Each row comes from the steps of one path. Every step used is in the known rows, and no mark comes twice. Write the path behind each row, first mark first.
Known rows
N/Q:   7  10   6   4   3  12   9  10   8  20  -9  -1 -13  16 -28   3  -3   2   2  -1
N/Q/G/T/D/E:   1 -32   3   2 -42  27 -18  -6  15 -18  -4  34  -8  45 -38   2  42  10  -7  11
D/Q/G/T: -20 -30 -29 -29 -16 -27 -12 -15  -2 -48   5  11  23 -14   4  10  31 -14  14 -13
C/Q/G: -36  16   6 -14   4  11 -15  -3 -10   7   7  18 -17  28  -6 -16  35 -41  19 -24
D/E/G/T/N:  13 -26 -36 -54 -89  51 -12 -20 -11 -13 -11  72  19  31   3 -26  13  10  -8  26
T/D/Q: -10   5   8  48  -1 -24   2 -19   9 -14  24  -9 -14 -15   1  26   7  24  16 -36
G/T:  17 -22  -6 -22 -19  -9  -6  10  -7 -38   1  -3  17 -11   9  -6  21   0  -9  16
E/N/Q:   0  -5  -4  -9  -2  -2  -6  25  11  12 -20   9 -30  24 -11 -16 -14  11  17 -18
C/E/G/T/N:  32  -2 -12 -80 -68  37 -22  -2 -26   0  -1  40  12  28  23 -53  29 -49  -5  20
T/D:   8  -1  22  34   4  -1  -6   1   5   2  16  -4 -14  12  -2  12  16  14  -4  -8
D/E/N/Q/G: -30 -22 -26 -22 -34  22 -18   0  21  11 -33  53 -29  53 -26 -23  -6   3  20 -14
Q/N:  -3  11 -21  -5 -26  12  -1 -13   0  17 -16  38  -2   6  18 -33   4  17  -2   7
E/G/T/N:  25 -18 -25 -61 -55  32 -16  -1 -18  -5  -3  45  25  29   9 -18  23  -6  -6  18
E/N:  -5 -16  -9 -14  -4 -14 -14  15   3  -9 -11  10 -18   7  19 -18 -11   8  16 -17
E/G/T/D/Q/N:  18  -7 -13  -9 -54   0  -5 -21  -4 -20  25  36  10  15   4  -6  44  37   5 -26
D/E/N: -18 -20 -20  -7 -40   7 -11  -5  12 -17 -17  37 -26  11  12 -26 -19  26  13  -9
C/T:  -8  11   7 -15  -6   9  25   3 -10 -23  36  18 -24  10  -7  11  -1 -20  19  -9
T/N:  -7   2 -23  -6 -27  20 -10 -11  -7  17 -21  37   0   4  26 -20  -8  -2   3  15
N/Q/G/T/D:  12 -26  14  -4  -8   8 -20  14   5 -11   3   8   0  42 -31  10  51  -8  -5   3

Write each row's path
-30  -9  -3  29   4 -19 -12 -23  10  -9  18   8  -6   9  -7  28  26  -1  20 -38 -> T/D/Q/G
  3 -10 -18  21 -43 -21  -6 -22   1 -36   8  25   1 -21  29 -13  32  43   6 -11 -> G/T/D/Q/N
  6 -25  -9 -39 -10  10 -13  14   0 -10 -13  13  12  29 -29  -2  37 -21  -3  13 -> N/Q/G/T
-12   0  -4 -14   6  16  -7   5   8  27 -14  15  -5  41 -38   4  14 -23   5  -4 -> N/Q/G
-38  -4 -24  -6   1 -20  -8 -24   5  -8   2  13   6  -3  -6  17  12 -17  23 -30 -> D/Q/G
 14 -36   2   6 -50  10 -16  14  17 -33 -10  27 -34  27 -10 -19  13  45   5   0 -> G/T/D/E/N/Q
 -1 -40 -18 -52 -15  -5 -27  30   4 -21 -25  24  -4  37 -13 -20  27 -13  13  -5 -> E/N/Q/G/T
 34 -21  -3 -54 -27  12  -5  11 -12 -23  16   8  27  24 -17   0  32  -5  -9   4 -> E/G/T
 15 -11 -22 -26 -43  22  -9   8  -7   1 -31  33   4  10   6 -22  10   3  -4  31 -> G/T/N/Q
-11 -59 -15 -16 -50   4 -38   1  10 -47  -5  48 -13  37  10 -20  34  15   6  -5 -> Q/G/T/D/E/N
 42 -22  20 -21 -22  12 -12  13  -7 -21  34   3  13  35 -19  12  47   9 -12  -4 -> E/G/T/D
  7 -38   7  -9  -8  -4 -27   6  -1 -29  13  11  12  25  -3   8  54 -11  -7   6 -> Q/G/T/D
 31  -8 -19 -57 -49  43  -7   9 -12  16 -12  42  14  44 -20 -15  20  -4  -4  17 -> E/G/T/N/Q
-10  -1   1 -46 -12   8 -26  19   5  23 -22  22 -35  49  -5 -48  11 -57  22 -21 -> C/E/N/Q/G
-14 -47 -30 -44 -51  14 -25   9  13 -28 -31  50 -12  40 -18 -28  16   3  10   3 -> D/E/N/Q/G/T
